Each row was made from one small tree. Brackets hold a mark, then the marks that hang from it, in alphabetical order. Every link used is in the known rows. Write each row's tree.
Known rows:
{lemogiv nulim}: [ -3.8 -31.5  17.7  34.9  -7.0  -9.2  -4.0  14.6  -6.0   5.6   6.9  -1.0
  -7.1   9.1 -11.8 -23.8   8.7   7.7   6.9  -9.1  10.5  24.1   4.1  -4.1
  16.0  -3.6 -19.9 -19.2   9.1   3.2]
{novib mavag}: [ 23.3  -9.9  13.8   6.1 -10.3 -10.8 -17.1  -0.7   8.6  13.5  -6.4  -6.8
  -5.1   2.9  -1.1 -12.8  -1.2   3.3 -15.5   5.1  -2.6   6.3 -16.1  -5.0
   4.8 -14.3 -14.1 -15.1  -8.1  -0.4]
{dukam gine}: [  3.8 -30.0  16.5  24.0  -9.7  -6.8 -28.5  -0.1  -5.0  12.8 -20.3  -3.4
  -3.1   5.1  -9.0 -17.8  13.1   9.2   1.9  -2.3  -6.5  11.5  -7.0  -2.7
   5.4  -3.7  -8.0  -8.0   8.2  -3.5]
{dukam gine {mavag demata lemogiv} nulim}: [-15.4  -8.6  23.7  45.3  -7.6  -3.2 -54.7   0.3 -26.2   8.1 -25.3  15.6
   0.4   6.3 -26.5 -36.5   6.6  11.7  -2.4 -19.1  31.1 -21.8  29.2   8.7
  -7.6   6.3  11.2   2.1  -7.8 -15.4]
{novib gine {mavag demata {dukam nulim} lemogiv}}: [ -4.4  -2.8  27.0  36.0   7.2 -13.3 -55.8 -30.2   3.3  24.8 -22.0  -6.1
  -5.7  11.4 -14.8 -54.0   3.3  13.9 -37.6 -14.6  30.1 -23.2   2.5   3.9
   2.6  -7.1  15.9 -11.9 -29.0 -28.1]
{lemogiv gine {mavag demata dukam} {nulim novib}}: [-17.6 -33.3  19.8  36.6   5.7  -3.8 -44.6   4.5  15.1  30.6 -36.5  -4.8
 -20.1  45.4 -36.3 -61.8  19.5  11.7 -22.1 -37.5  21.5  19.0 -15.0   6.8
  -0.2   7.3  -9.3 -12.1 -10.5  -8.1]
{mavag demata dukam lemogiv}: [ -9.7  14.5  23.1  34.5  11.5  -8.7 -31.7 -21.4  -3.1  15.5  -7.6  -6.9
 -10.8  14.6 -13.0 -50.9   9.2   8.8 -27.0 -22.5   3.9   5.0  10.5  11.4
  -2.7 -12.2   0.4 -24.1 -25.3 -25.1]
{dukam gine {nulim {novib {mavag demata}}}}: [  8.2 -21.9  19.8  29.5 -13.9   2.9 -39.9   4.9   4.6  22.9 -65.5   2.7
 -11.5  18.8 -27.1 -52.4   8.0  20.6  -2.5 -10.9   5.7 -16.1 -38.1 -11.8
  -1.2  -6.6  12.9   3.4  -7.0  -9.7]
{lemogiv {mavag dukam} {nulim {demata gine}}}: [  8.0 -45.7   8.8  39.0   8.0 -17.7 -18.0  37.1 -21.3  15.5 -18.8  -6.7
   0.1  24.9 -11.5 -21.4  15.9   3.1 -17.2 -34.6  10.6   2.3   0.0  35.1
   7.4   9.8  -2.1 -12.2  -6.3 -12.8]
{lemogiv {mavag {demata gine} {dukam {nulim novib}}}}: [ -7.2  -8.8  22.9  40.4  11.0  -1.0 -25.1  26.8   4.0  28.3 -48.4  -1.2
 -16.1  39.4 -36.9 -61.6  23.6  17.1 -27.6 -36.7   5.8 -22.3 -18.7  43.8
  -2.7  -3.1  25.4  -7.7 -11.4 -18.6]
{novib gine mavag}: [  7.1 -19.3  16.1  11.2  -5.8 -17.1 -35.5 -16.1  15.2  22.4   9.1  -8.5
  -4.2   2.8   0.3 -16.4  -2.8   6.0 -20.7  10.1   3.4   6.6 -14.4  -3.9
   6.8  -4.8 -16.1  -8.8  -7.6   0.1]
{dukam {mavag demata {lemogiv gine nulim}}}: [-23.7 -18.8  22.6  46.3  -2.7 -17.6 -57.1   4.8 -12.1   8.6  21.0  13.2
  -6.1  17.9 -27.6 -32.3   5.8   6.5  -6.2 -26.7  36.7  20.9  37.8  -7.7
  -2.9  14.5 -21.1  -7.3 -12.2  -3.4]
{lemogiv {mavag {demata gine} {dukam nulim}}}: [  9.4  -7.4  20.6  36.7  13.7 -10.5 -31.2  30.2 -14.2  22.6 -54.2   5.8
 -10.2  31.5 -26.4 -48.2  17.0  14.5 -19.3 -30.3  12.8 -27.3   0.6  46.3
  -1.6  -7.5  24.8  -7.3 -13.0 -20.9]
{novib gine {mavag demata dukam lemogiv}}: [ -3.1   7.1  24.3  25.0  11.2 -15.4 -61.3 -35.4  14.6  30.5  -4.3 -11.7
  -7.4  12.4  -8.4 -50.4   1.4   7.9 -45.1 -12.6  10.6  -1.5  -3.0   3.9
  -1.6  -6.7  -5.2 -16.0 -35.8 -22.0]
{novib gine {mavag dukam lemogiv}}: [ -3.1  -4.9  25.4  22.1   3.5 -15.8 -47.7 -34.4  20.5  26.7  16.3 -20.8
   1.8   1.1  -3.7 -30.1   6.0   3.5 -52.0  -7.5  11.3   1.0  -6.7   0.7
  10.0 -10.8 -10.8 -18.8 -25.4 -11.9]
{lemogiv {mavag demata}}: [  6.1   4.3  11.2  14.1   5.1  -3.8 -30.5   9.8  -5.3  14.5 -19.6   2.5
 -16.1  23.0  -5.0 -31.4  -1.1  10.7  -6.0 -10.1   3.0   9.0  -9.6  33.7
 -10.6   2.6   0.1 -10.0  -8.4 -14.9]
{novib gine {mavag demata lemogiv}}: [ -3.3   9.3  19.0  23.2   3.5 -16.8 -59.9 -25.0  10.0  19.1  17.6  -5.5
  -8.5   4.9  -3.9 -34.2  -5.5   7.8 -29.4  -4.1   5.2   8.9 -12.3   1.3
  -1.5   2.9  -6.4  -8.7 -28.8 -19.0]
{lemogiv gine {mavag dukam}}: [  2.5 -29.9  15.7  17.9   3.8 -13.3 -42.6  -6.7   7.9  25.0 -20.3 -10.1
  -6.3  26.2 -11.8 -21.4  15.4   4.4 -29.2 -18.3  16.4   9.5  -0.1  11.1
   0.6  -3.5  -3.0 -16.8  -8.2  -7.6]
{lemogiv mavag}: [  5.6 -10.4  12.1  13.8  -1.2  -5.9 -18.2  10.8   2.6  11.3  -0.1  -7.6
  -7.5  15.2  -2.4 -11.3   4.7   4.8 -11.6  -4.4   3.5  14.4 -10.6  28.0
  -1.3  -1.1  -5.8 -15.2   1.3  -4.7]
{lemogiv gine {mavag demata dukam} nulim}: [ -2.3 -32.7  18.3  32.5  10.2 -12.3 -51.4   8.4  -3.0  25.1 -42.0  -0.9
 -17.1  37.6 -23.3 -49.3  12.7  10.2 -14.2 -32.0  28.0  14.2   6.2   8.9
   0.2   3.4  -9.3 -13.3 -13.4 -12.1]
{lemogiv {mavag {dukam gine}} {nulim novib}}: [ -8.7 -47.5  24.8  37.9  -0.4   8.2 -28.9  12.2  13.4  27.4 -45.1 -17.7
 -10.1  30.0 -31.6 -49.3  24.3  10.2 -23.3 -28.3   7.3  14.9 -29.2  15.4
   9.8  -0.5 -13.0 -13.0   0.9   2.0]

Which tree is each row?
[-12.6 -54.3   9.7  26.9  -3.0 -10.4 -23.9 -16.5  13.1  31.2 -12.9 -15.1
  -4.7  17.8 -14.9 -41.7  10.5   7.0 -26.2 -17.9  21.7   5.6 -20.2 -16.5
  14.0   4.6 -19.5 -11.0  -7.9  -3.4]  {lemogiv {nulim demata {novib gine {mavag dukam}}}}
[-22.0 -32.3  13.4  35.8  -9.0  -8.8 -31.4 -24.0   1.4  14.9  23.9 -10.0
   4.8   1.9  -5.8 -21.5   5.3   9.7 -28.5 -11.3  27.3  -6.6 -27.8  -7.3
   7.4  15.8  14.6  -3.6  -7.0 -18.0]  {dukam {nulim demata {novib gine {mavag lemogiv}}}}
[  4.8 -22.9  20.4  26.3   1.5  -2.9 -13.1   6.0  -4.9  16.4 -41.3  -7.7
  -5.6  18.8 -14.0 -32.4  13.4   8.7 -18.7 -17.2  28.5 -18.5   2.9  29.2
   5.5 -12.1  15.2 -19.1  -1.1 -14.5]  {lemogiv {mavag {dukam nulim}}}
[ -7.1 -18.5  26.5  39.4   1.1  -5.4 -38.4 -19.4   0.5  16.5 -14.4 -15.4
   2.5   4.9 -13.5 -32.0  19.0   8.0 -29.8 -17.7  -2.4   4.8  -0.8   1.4
   7.1 -10.4  -2.3 -19.7 -12.4 -17.6]  {mavag {dukam gine} lemogiv}
[ -1.4 -12.4  21.8  35.1   3.0  -6.3 -16.4  -7.6 -14.8  18.4 -54.7   6.2
 -11.1  19.7 -19.5 -56.1   9.9  16.8  -1.6 -18.2  23.0 -19.7  16.6   3.4
   0.1 -19.1  16.5 -16.7  -8.0 -21.4]  {mavag demata {dukam nulim}}
[  1.2 -16.1  21.8  40.2  -3.7 -19.1 -57.9   0.5  -0.2  11.0   4.2   0.3
  -8.8  13.8 -16.8 -32.8   1.2   7.6 -19.0 -21.8  19.3  23.9  -7.6 -21.1
   3.7   5.1 -13.4 -10.4 -20.6 -11.3]  {novib {mavag demata {lemogiv gine nulim}}}
[ 11.6 -27.6   4.1  17.9  -6.9 -14.8 -10.8  21.4   3.8  16.5   2.3  -6.2
  -0.3  12.1 -10.8 -13.7   9.5   5.3 -21.9 -14.3 -17.9   2.3 -38.2   2.9
   2.1   5.9  -3.1  -3.0  -6.6  -5.3]  {nulim {demata gine} {novib mavag}}
[-18.8 -28.4  28.3  48.5  -2.3 -14.4 -37.0 -18.0  -6.7  12.9  -3.4  -7.2
   2.4  10.9 -20.0 -28.5  21.5   9.4 -26.9 -25.5  33.1  -3.8  18.6 -10.3
   9.7  -7.0  16.0 -20.5  -5.1 -19.2]  {mavag {dukam nulim} {lemogiv gine}}
[  0.6   1.1  25.4  30.5  -0.3   2.9 -54.4 -21.4  22.8  31.1 -41.6 -15.2
  -9.1  18.7 -27.0 -61.8  14.3  11.5 -46.4 -24.2  -9.2  -1.5 -35.3  -6.7
  -5.2 -10.9  -0.8 -11.9 -33.4 -18.0]  {nulim {novib {mavag demata {dukam gine} lemogiv}}}
[-12.4 -29.1   3.2  31.9  -4.5 -13.1  -2.6  19.9 -10.1  13.3  15.1  -1.6
  -3.7  14.3 -14.3 -15.1  19.2   9.2  -8.7 -20.1 -16.4  10.0 -20.5  10.3
   3.0  11.8   1.5  -4.0   6.1  -8.8]  {nulim {demata gine} novib}
[-30.2 -23.6  17.1  34.7   4.9  -0.2 -41.0   5.4  15.5  24.9   0.5  -3.0
 -21.8  30.5 -23.6 -54.7   9.0  13.9 -10.0 -19.3  15.8  22.0 -23.2  23.9
   3.5  20.3 -12.7  -5.5  -4.2  -3.2]  {lemogiv {mavag demata} {nulim {novib gine}}}
[-13.0   8.1  26.2  49.0   1.3 -18.5 -36.9  27.3 -24.0   6.8   7.8  16.8
  -0.4  10.9 -29.2 -30.9  10.1  10.5 -13.3 -26.9  21.8 -23.2  35.0  28.9
  -5.2   3.4  13.0  -2.4 -13.1 -14.3]  {dukam {mavag {demata gine} lemogiv} nulim}
[-31.5 -34.0   9.7  48.0  -8.5  -4.3  -4.7   1.4  -7.7   2.6  38.2 -11.3
  -2.2   8.4 -11.9 -23.1  13.3   7.2 -11.0 -26.9  12.4  29.0 -14.2  -4.5
  10.7  17.7  -9.5 -16.0   0.9 -10.9]  {mavag {lemogiv {nulim demata novib}}}
[ -9.1 -33.0  16.3  54.3   8.3 -22.9 -16.8  16.6 -24.6   6.1  18.7  -7.8
   5.6   9.9 -13.6 -22.7  20.8   2.6 -22.8 -37.7   7.5   8.7  12.7  13.6
  14.1   5.4  -3.1 -18.3 -12.4 -19.8]  {mavag dukam {lemogiv {nulim {demata gine}}}}
[-18.0 -33.0  11.2  41.0  -7.7 -14.4 -19.7   7.5 -29.1  -2.6  37.4   3.8
   7.6   1.2  -8.5  -8.7   1.6  -2.1  -4.5 -22.1  35.3  12.3  34.7   5.1
   2.8  17.2 -20.2 -10.8  -3.3  -4.4]  {dukam {mavag {lemogiv {nulim demata}}}}
[ 10.2 -11.3  17.9  23.0  10.0  -0.3 -54.5  -2.0  -2.5  26.7 -67.8  -4.0
 -12.9  26.9 -14.9 -48.7  10.2  11.6 -17.8 -19.5   1.7  -6.1  -9.0  26.1
 -11.7  -4.2   2.4  -8.6 -16.2 -17.5]  {lemogiv {mavag demata {dukam gine}}}
[ 12.0 -38.0  16.0  38.7  -6.6  -8.9 -40.1 -13.7 -20.7  13.3 -47.5  -9.3
  11.3   0.7  -5.3 -23.5   7.2   6.0 -27.2 -19.8  26.1 -26.5 -10.0  -9.5
   2.0  -2.5  21.6  -7.0 -16.6 -25.0]  {novib {mavag {dukam gine {nulim demata}} lemogiv}}
[ 15.1  -8.5  30.1  41.1  -0.8  -4.0 -56.9 -12.8  -8.3  21.2 -63.8  -4.3
  -2.9  10.1 -20.1 -52.5   7.5  13.2 -29.1 -21.3  18.0 -27.5 -10.2  -3.7
  -3.3 -15.8  18.3  -7.3 -28.0 -26.0]  {novib {mavag demata {dukam gine nulim} lemogiv}}
[-45.3 -42.5  10.2  49.3  -1.5  -9.3 -24.9 -16.2  -0.1  12.0  54.5 -10.4
  -1.2   8.3 -10.3 -26.4  14.2   7.5 -13.7 -21.7  19.7  28.8 -12.5  -3.3
  15.0  26.3 -10.7  -9.2   0.6 -11.3]  {mavag {lemogiv {nulim demata {novib gine}}}}
[-38.6 -42.8  11.6  42.9 -15.0 -11.5 -34.4  -6.9 -16.4   7.6  24.5   6.5
   9.9  11.1 -21.4 -11.8  15.7   6.9 -12.2 -26.9  46.2  -4.1  18.5 -13.8
  -4.3  22.9   7.8   0.1   4.2 -11.6]  {dukam {mavag {lemogiv gine}} {nulim demata novib}}
[ 16.9  17.3  24.7  33.5  10.7 -18.9 -44.9   5.2   2.2  22.5 -12.9  -7.4
  -4.1  14.1 -19.6 -42.3   8.0   6.1 -46.7 -26.6 -12.8  -7.5 -10.9  17.9
  -1.2 -15.9   2.5 -16.4 -39.5 -23.3]  {novib {mavag {demata gine} dukam lemogiv}}
[ 26.2 -27.1  19.8  14.8  -7.5  -7.0 -38.9 -10.8   9.2  26.4 -56.8 -13.3
  -1.5   8.5 -11.8 -30.6   9.7   6.9 -24.3  -4.2  -4.4  -7.2 -15.4 -10.6
   4.4 -22.8 -10.8 -12.8 -13.8  -3.6]  {novib {mavag {dukam gine}}}
[ 24.8  -7.7  24.3  32.9   3.5 -16.9 -29.9  19.8  -8.7  24.5 -62.0   6.0
  -8.3  21.4 -23.1 -48.3  10.1  13.4 -24.1 -21.5   5.7 -34.2  -4.5  12.5
   1.5 -20.3  16.8  -8.2 -21.7 -17.8]  {novib {mavag {demata gine} {dukam nulim}}}
[-14.2   0.4  23.2  51.7   4.2 -18.3 -40.5  35.9 -16.7   6.6  27.1  12.3
  -3.9  12.1 -30.6 -34.6  10.7   4.8 -12.8 -31.9  12.0   7.0  31.9  25.1
   1.4  10.6 -16.4  -5.6 -15.5  -5.2]  {dukam {mavag {demata gine} {lemogiv nulim}}}
[ -6.8  -6.8  23.1  37.4   2.1 -15.6 -55.5 -10.0   5.0  16.8  19.1  -4.2
 -10.8   7.7 -11.2 -40.4  -3.5   9.1 -20.7 -11.4  16.9  16.8  -8.6  -1.4
   8.4   7.3 -15.5  -9.2 -22.7 -11.5]  {novib gine {mavag demata {lemogiv nulim}}}
[-15.8 -46.9  11.8  45.5 -10.8 -12.0 -40.1   9.2 -31.8   0.7  12.3   4.2
   9.7   0.8 -11.2  -9.9   7.9   0.4  -1.6 -21.4  29.7  10.7  27.3  -2.1
   0.7  21.2 -17.9  -2.0   0.0  -3.9]  {dukam gine {mavag {lemogiv {nulim demata}}}}
[ -9.2  -2.3  23.3  59.0   7.3 -17.8 -31.1  29.9 -15.1   4.4  23.3   3.4
 -10.0  12.8 -23.4 -36.8  14.6  11.5 -11.5 -30.6  -4.0  18.5   2.7  18.4
   9.4   5.0  -4.0 -12.6 -15.6 -15.3]  {mavag {demata gine} {lemogiv nulim}}
[ -7.9 -28.2  31.4  48.7  -3.3  -1.2 -32.6 -13.9 -11.9  12.2 -30.9 -10.4
   6.2   5.0 -19.3 -35.3  21.3  11.6 -22.8 -21.2  20.5 -13.2   6.2   2.5
  11.4 -11.6  17.4 -16.6  -6.8 -20.8]  {mavag {dukam gine nulim} lemogiv}
[-33.5 -46.1  15.0  50.8  -6.0  -8.6 -27.3 -24.9  -9.4  15.5  -1.0  -6.4
   4.0  16.4 -21.1 -30.4  25.0   9.3 -25.1 -35.8  33.6  -2.2  -0.6 -18.8
   3.9   8.1  21.2 -13.3  -2.1 -25.1]  {mavag {dukam {nulim demata novib}} {lemogiv gine}}
[  9.1 -16.3  22.9  34.5  -9.0 -12.4 -20.5   7.4   3.3   5.8  22.2 -13.5
  -2.3   0.3  -8.3 -17.9   0.8   3.2 -24.2 -11.1   9.8  18.7 -13.8  -4.9
  14.6  -7.8 -18.1 -20.0 -12.2  -2.8]  {novib {mavag {lemogiv nulim}}}
[-11.7 -16.8  18.2  25.4  -5.7  -5.3 -38.6 -12.8  14.7  27.7 -24.8   2.2
 -13.1  16.7 -19.8 -53.2   2.7  18.9 -11.9  -5.9  19.1 -13.3 -28.0  -5.9
   2.0   0.1   7.0   0.7  -8.6 -10.5]  {dukam {nulim {novib gine {mavag demata}}}}
[  7.6 -28.5   1.1   7.6 -13.4  -5.8  -6.6  -2.8   6.9  14.8  -6.9  -9.2
  -4.0  11.1  -1.7 -16.3   1.5   6.4 -14.7  -6.6  -2.8   9.2 -34.7 -12.3
  -2.0   0.8  -8.7  -8.9  -1.8  -6.6]  {nulim demata {novib mavag}}
[-44.6  -5.4  29.5  49.8   8.0  -1.6 -39.2 -34.1  11.0  27.0  -3.7  -7.2
 -11.3  20.2 -27.8 -68.6  19.5  18.7 -30.6 -27.2  26.3  -9.9  -3.1   7.6
   4.7   0.2  18.4 -13.1 -15.8 -26.0]  {mavag demata {dukam {nulim {novib gine}}} lemogiv}
[-17.4 -41.0  21.0  31.1  -3.0  -3.1 -29.7  -2.6  15.1  28.1 -34.7  -9.0
  -9.1  32.7 -32.3 -39.1  24.4  12.2 -26.9 -27.7  30.1  -6.2 -16.6   7.3
   4.7   0.0  13.3 -12.7   3.5  -8.4]  {lemogiv gine {mavag {dukam {nulim novib}}}}
[  7.2   1.8  17.7  23.6  -1.4 -20.4 -63.6 -14.1   4.6  14.1   5.7  -0.9
  -8.5  11.0  -9.8 -25.4  -1.1   5.6 -28.1 -13.9   5.2  15.3 -10.2 -17.7
  -7.9   0.1  -4.2  -9.5 -25.1 -16.9]  {novib {mavag demata {lemogiv gine}}}
[-12.9 -38.4  18.9  25.9  -9.2  -9.2 -25.6  -1.6  27.9  26.8  14.7 -13.2
  -8.8  12.6 -18.0 -36.7   7.6  11.4 -17.9  -5.9  10.2  18.7 -31.4 -12.4
  20.0   1.9 -26.6  -8.3   0.4   9.1]  {lemogiv {nulim {novib gine mavag}}}
[-26.1  -3.6  25.7  61.7   3.3  -9.7 -25.0  28.5   1.3  10.8  28.7  -1.6
 -13.3  20.9 -33.5 -49.5  22.0  13.2 -17.2 -37.1  -8.2  23.6 -16.9  17.1
   9.7   9.9  -5.3 -12.1 -12.9 -11.8]  {mavag {demata gine} {lemogiv {nulim novib}}}
[ -2.7  -6.3  20.3  23.3  -3.4 -17.5 -45.4 -22.4  13.5  16.3  39.2 -16.0
   1.3  -4.0   0.1 -15.7   0.3   3.2 -35.7   2.1   4.3  11.6 -15.1   0.1
   6.5  -0.7  -9.9 -14.4 -17.6  -8.0]  {novib gine {mavag lemogiv}}
